What can hang from each mark
V: D Q T
D: J V
R: N
J: D N Q
T: V
Q: J
N: J R

Known rows, with every way that one mark hangs from another
N[J]: [ 1.27 -1.78  3.36 -0.86  2.91 -1.23 -1.40  3.24 -1.19  0.60 -1.04  0.86
 -1.65  1.39  1.58  0.32  3.14 -0.25 -2.79  0.75 -0.84 -1.17]
J[D N[R] Q]: [ 2.87 -1.40 -1.13 -2.62  1.91 -2.25 -1.77  5.41 -1.99  3.09 -0.12 -3.56
 -4.18  2.38 -2.10  1.70  2.01  3.71 -3.52  4.30 -2.20  0.73]
D[J V[Q]]: [ 6.18  1.18  0.10  0.08  1.75 -0.15  2.80  3.41 -4.27  2.13  2.46  4.29
 -1.64  1.25 -0.84  0.35  0.09  0.54 -0.88  3.01  0.68 -1.64]
T[V[Q]]: [ 2.23  0.46  2.97  0.56  2.07 -1.17  3.12  0.56 -2.83  2.33  0.05  3.09
  0.50 -0.21  0.66 -1.21 -0.06 -1.63  1.03  1.00  0.38 -2.32]
V[D[J]]: [ 1.62 -1.43 -1.31  0.70  0.22  2.49 -0.39  1.90 -4.27 -0.30  1.09  4.55
 -1.36  1.04  0.74 -0.84  0.33  0.39 -0.53  2.63  0.12 -1.74]
V[D Q T]: [ 2.00 -3.09  2.21  2.30  1.26  0.28  5.02 -0.28 -3.52  0.96  0.40  4.70
  0.92 -0.85  1.97 -2.56 -1.65 -0.86  2.58  2.85  0.10 -3.00]
T[V[Q[J[N]]]]: [ 3.62  1.28 -0.02 -1.74  3.69 -1.19  3.28  2.41 -3.55  3.50 -1.16  4.18
 -2.31 -0.40  0.12 -0.59 -1.17 -2.21  0.79  0.57 -1.28 -2.04]
Q[J]: [ 1.55 -0.13  0.29 -0.08  3.20  0.14  0.31  2.55 -3.00  1.26  0.39  3.04
 -3.63  1.91  1.59 -2.40  0.74 -0.06 -1.13 -0.86 -1.37 -0.76]
D[J[N[R] Q]]: [ 5.05 -0.90 -1.85 -3.02  1.19 -1.88  0.29  3.79 -2.34  0.99  1.05 -2.54
 -5.60  1.65 -1.28  3.16  2.63  3.39 -2.66  3.28 -2.85  1.34]
J[N]: [ 3.48 -1.78  0.54 -2.08  2.73  0.36 -0.11  1.66 -1.68  2.31 -0.30 -0.88
 -3.09  2.45 -1.12 -0.03  1.28  1.04 -1.06  0.82 -1.72 -1.09]
N[R]: [ 0.50 -1.53  3.42 -0.21  2.56 -2.05 -1.25 -0.07 -0.73  0.38  1.49 -1.40
 -2.65  2.31 -0.75  0.05  2.18  1.91 -1.76  0.86 -1.46 -0.18]
V[T]: [ 2.72 -1.90  2.13  1.06  1.09  0.32  2.12  0.19 -1.45  1.39  0.96  1.30
 -1.67  1.87  1.91 -2.15  0.04  0.33  0.90 -0.72  0.49 -1.75]
R[N[J[D]]]: [-0.65 -1.87  2.07 -2.61  3.24 -2.17 -3.74  5.05 -1.73  0.27 -2.95 -0.28
 -1.29  1.59  1.90  2.11  2.51  0.10 -5.10  0.47 -1.21 -0.63]
D[J[N[R] Q] V]: [ 7.44  0.20 -1.77 -2.82  1.25 -2.37  0.22  5.26 -2.50  2.49  2.13 -1.09
 -6.17  2.14 -2.83  3.78  2.23  3.21 -3.32  4.18 -1.23  0.86]
T[V]: [ 1.65  0.35  2.20  0.39  1.29 -0.01 -0.13  0.82 -1.79  2.16  0.14  2.14
 -0.83  1.23  0.69 -1.24  0.67 -1.30 -0.01 -0.50  1.27 -1.91]
V[D[J[N[R]]] T]: [ 3.00 -2.70 -1.01 -0.68  0.26  0.52  0.23  0.12 -2.26  0.07  1.08  1.90
 -2.98  1.19 -0.72  1.98 -0.73  1.32  0.81  3.29 -0.33 -1.72]
Q[J[D[V] N[R]]]: [ 3.57  0.85 -1.32 -2.26  3.72 -1.66 -3.68  5.75 -2.76  4.45  0.96  1.51
 -5.07  3.50 -3.18  1.41 -0.18  1.84 -3.42  3.00 -0.09 -0.59]
N[J[D[V] Q] R]: [ 3.23 -0.25  1.75 -1.16  2.22 -4.40 -3.37  8.26 -1.87  3.03  0.26 -0.35
 -3.27  1.87 -0.73  2.82  3.52  2.24 -5.88  5.24  0.35  0.43]
T[V[D[J[N]] Q]]: [ 3.84 -0.15 -1.68 -0.86  0.75  1.21  2.67  1.74 -4.83  1.86 -0.55  5.65
  0.00 -1.08 -0.71  0.98 -1.54 -1.78  1.52  4.25  0.28 -3.18]
J[N Q]: [ 5.04 -1.75 -0.76 -2.43  1.91 -0.87  1.72  4.14 -2.16  2.60 -0.46 -2.17
 -4.49  1.30 -0.07  0.11  2.37  1.88 -1.93  2.12 -2.82  0.36]
V[Q[J[D]] T]: [ 2.25  0.09 -0.56  1.26  2.54 -0.14  3.20  3.85 -4.35  3.03  0.13  5.07
 -0.79  1.09  2.32 -3.07 -2.53 -0.21  0.71  1.26  0.23 -2.24]
N[J R]: [ 0.06 -1.95  4.81 -1.14  3.27 -3.53 -2.85  1.94  0.05 -0.26 -0.20 -0.98
 -2.39  1.48  0.33  2.07  3.69  1.06 -3.38  1.44 -1.57 -0.26]
J[D[V] N[R] Q]: [ 5.45 -0.17 -1.07 -2.37  1.99 -2.72 -2.06  6.83 -2.18  4.62  0.95 -2.21
 -4.72  2.86 -3.39  2.35  1.66  3.49 -4.17  5.30 -0.64  0.58]

Rows
[ 4.16 -1.08 -2.67 -2.36  1.64 -0.03 -0.60  6.63 -3.13  3.97 -0.91 -1.66
 -3.33  2.33 -0.68 -0.04  1.45  2.65 -2.93  3.70 -1.48 -0.01] : J[D N Q]
[ 3.14 -0.20 -2.33 -1.11  0.07  2.25 -0.65  1.87 -3.95  1.64 -0.43  4.86
 -1.32  0.31 -0.66  1.06 -0.69 -1.41  0.61  2.67  1.17 -2.80] : T[V[D[J[N]]]]
[ 1.55 -2.01  3.52 -1.54  2.62 -4.71 -0.83  4.28 -0.58  0.12 -0.42 -2.18
 -3.58  0.42  1.30  2.24  4.69  1.84 -4.23  2.67 -2.65  1.19] : N[J[Q] R]
[ 0.86 -1.79  0.79 -3.06  2.44 -3.39 -1.76  7.42 -2.34  0.58 -3.29 -1.57
 -2.55  0.47  2.78  2.30  3.56  0.87 -5.89  1.80 -2.23  0.83] : R[N[J[D Q]]]
[ 3.78 -2.01  0.65 -2.70  2.43 -3.07  0.53  2.86 -1.03  1.78  0.23 -3.95
 -5.14  1.46 -1.30  1.94  2.87  3.03 -2.57  2.81 -3.54  1.22] : J[N[R] Q]
[ 8.75  0.06 -1.00 -0.94  1.38  0.17  4.77  2.82 -3.58  3.30  1.82  3.60
 -2.40  1.30 -1.02  1.40 -1.63  0.29  1.06  2.71  0.90 -2.42] : D[J[N] V[Q T]]
[ 1.71  0.08 -0.65 -2.19  4.61 -2.35 -0.25  4.15 -3.45  3.02 -0.31  1.08
 -3.05  1.65 -2.08  0.69 -0.72  1.66 -1.83  3.65 -2.68 -0.69] : V[Q[J[D N[R]]]]
[ 1.74 -2.54  2.56 -3.10  2.92 -4.22  0.56  4.95 -1.43 -0.76 -2.70 -1.79
 -3.66 -0.44  3.52  2.53  4.49  0.28 -4.85  0.15 -3.43  1.17] : R[N[J[Q]]]
[ 2.52 -0.89  3.20  0.17  1.90 -3.04 -3.23  4.93 -0.69  2.76  0.70  1.55
 -1.55  2.64 -0.44  2.12  0.84  0.94 -3.03  3.04  2.56 -1.71] : N[J[D[V[T]]] R]
[ 1.77 -1.85  0.62  2.09  2.31  0.20  5.34  1.09 -4.53  1.09  0.10  7.24
 -0.76 -1.12  3.16 -3.29 -2.34 -1.70  2.50  1.68 -0.58 -2.75] : V[D Q[J] T]
[ 1.40 -1.28  0.21 -2.32  2.63 -1.06 -3.71  2.96 -1.37  2.77  0.04 -2.37
 -2.83  3.32 -2.92  1.49  0.96  2.89 -2.63  3.13 -1.25 -0.60] : J[D N[R]]
[ 6.46  0.40  0.10 -2.29  2.82 -2.25  1.40  2.66 -2.88  2.39  2.26  0.95
 -3.61  1.61 -3.73  3.49  0.46  1.89 -1.50  4.42 -1.16 -0.85] : D[J[N[R]] V[Q]]
[ 5.62  0.50  1.27  1.44  3.01 -1.31  5.33  2.80 -3.70  3.23  1.61  6.03
 -2.43  0.65  1.49 -2.22 -1.94 -1.21  1.08  0.61  0.75 -2.18] : D[V[Q[J] T]]
[ 4.02 -0.41 -1.93 -0.94  2.98  0.08  3.12  4.33 -4.11  4.00 -0.88  3.70
 -1.97  1.33  0.58 -1.58 -2.81  0.07  0.58  2.05 -0.73 -2.26] : V[Q[J[D N]] T]
[ 1.26 -1.84  0.55 -1.42  4.32 -2.00  1.89  1.38 -3.69  1.20 -0.20  3.03
 -3.10 -0.57 -1.21  0.41 -0.58  0.18 -0.13  3.98 -3.59 -1.14] : V[D Q[J[N[R]]]]
[ 4.20 -1.99 -2.51  1.43 -1.43  1.48  3.57  3.26 -4.29  0.26  1.15  4.17
 -2.28 -0.13  3.01 -1.08  0.05  0.78  0.58  3.09  0.40 -1.18] : V[D[J[Q]] T]
[ 0.93 -0.75  2.25  1.56  1.39 -0.11  2.84  0.34 -3.91  1.71 -0.40  5.64
  1.63 -1.59  0.77 -1.62 -1.03 -2.42  1.79  2.93  0.88 -3.22] : T[V[D Q]]
[ 5.79 -0.72  2.86  1.61  2.02 -1.18  5.06  1.38 -2.61  3.09  1.92  3.63
 -0.79  0.82  0.37 -1.52 -1.15 -0.36  1.23  1.60  1.32 -2.51] : D[V[Q T]]
[ 1.94 -1.12  0.15 -1.15  1.64 -1.70 -1.91  8.03 -2.69  2.28 -1.53  0.13
 -1.84  1.38  1.90  0.37  3.12  1.39 -4.61  3.57 -0.60 -0.06] : N[J[D Q]]
[ 3.64 -2.15 -2.60 -2.05  0.60 -0.71  0.06  3.64 -3.42  0.28  0.68  0.05
 -4.54  0.36 -1.03  2.72  1.77  2.52 -1.94  5.25 -2.44  0.38] : V[D[J[N[R] Q]]]
[ 0.68 -1.44  1.67 -1.36  2.11 -3.91 -3.27  6.85 -1.46  1.46 -0.89 -1.86
 -2.62  1.40  0.58  2.11  3.77  2.54 -5.23  4.30 -1.36  0.87] : N[J[D Q] R]
[ 2.37 -0.50  2.85 -2.29  4.14 -3.82 -0.72  6.35 -2.95  2.06 -2.11  1.97
 -0.58  0.41  0.49  2.82  1.34 -0.54 -4.68  2.81 -0.40 -1.52] : R[N[J[D[V[Q]]]]]
[ 5.04  0.02 -1.24 -1.78  2.22  0.75 -2.68  5.71 -2.82  5.19  0.36  0.92
 -2.72  3.75 -3.12  0.38 -0.06  1.40 -2.64  3.27  1.18 -1.84] : J[D[V] N]
[ 3.12 -1.51 -2.70  0.39 -0.39  1.27  1.47  4.31 -4.75  0.15  0.87  3.49
 -2.58  0.06  1.69 -0.58  1.56  1.26 -1.35  4.00 -0.89 -0.42] : V[D[J[Q]]]
[ 5.01  0.48  1.27 -2.03  5.06 -3.58  1.84  3.06 -2.72  3.29  1.15  1.93
 -4.72  1.17 -2.67  1.57 -0.01  0.63 -1.45  2.83 -2.21 -0.55] : D[V[Q[J[N[R]]]]]
[ 2.42  0.14 -2.87 -2.17  3.33  0.99 -2.14  5.59 -3.72  3.70 -0.93  2.07
 -3.82  3.12 -0.63 -1.07 -0.52  0.95 -2.20  1.44 -1.15 -1.27] : Q[J[D N]]
[ 3.13 -0.59  1.27  1.19  2.97 -0.87  5.61  1.34 -3.43  1.60  0.52  4.60
 -1.73  0.07  2.92 -2.93 -1.60 -0.99  1.74 -0.26 -0.88 -1.75] : V[Q[J] T]
[ 6.29 -0.60 -3.38 -2.79  0.83  0.32  1.59  5.11 -3.41  1.79  0.31 -0.58
 -4.79  1.50 -0.01  1.39  2.05  2.39 -1.99  2.54 -2.18  0.30] : D[J[N Q]]
[ 3.57 -2.35 -0.71  0.03  2.94  0.31  5.30  1.66 -4.23  2.02 -0.82  5.89
 -2.00 -0.95  1.43 -1.83 -2.61 -1.40  2.49  2.38 -1.58 -2.76] : V[D Q[J[N]] T]
[ 8.76  0.50 -3.36 -2.52  0.81 -0.05  1.36  6.45 -3.70  3.37  1.44  0.82
 -5.52  1.92 -1.35  2.13  1.77  1.99 -2.66  3.47 -0.48  0.04] : D[J[N Q] V]
[-0.86 -1.31  2.92 -0.99  2.93 -2.75 -5.12  4.46 -0.96  1.08 -0.66 -0.67
 -1.37  2.41 -0.32  1.80  2.65  1.74 -4.38  3.06 -0.34 -0.56] : N[J[D] R]
[ 2.35 -1.25 -0.65  0.98  1.09  1.44  2.80  1.62 -5.18  0.05  1.00  5.50
  0.04 -0.41  0.69 -0.89 -0.40 -0.01  0.54  4.10 -0.59 -2.29] : V[D[J] Q]
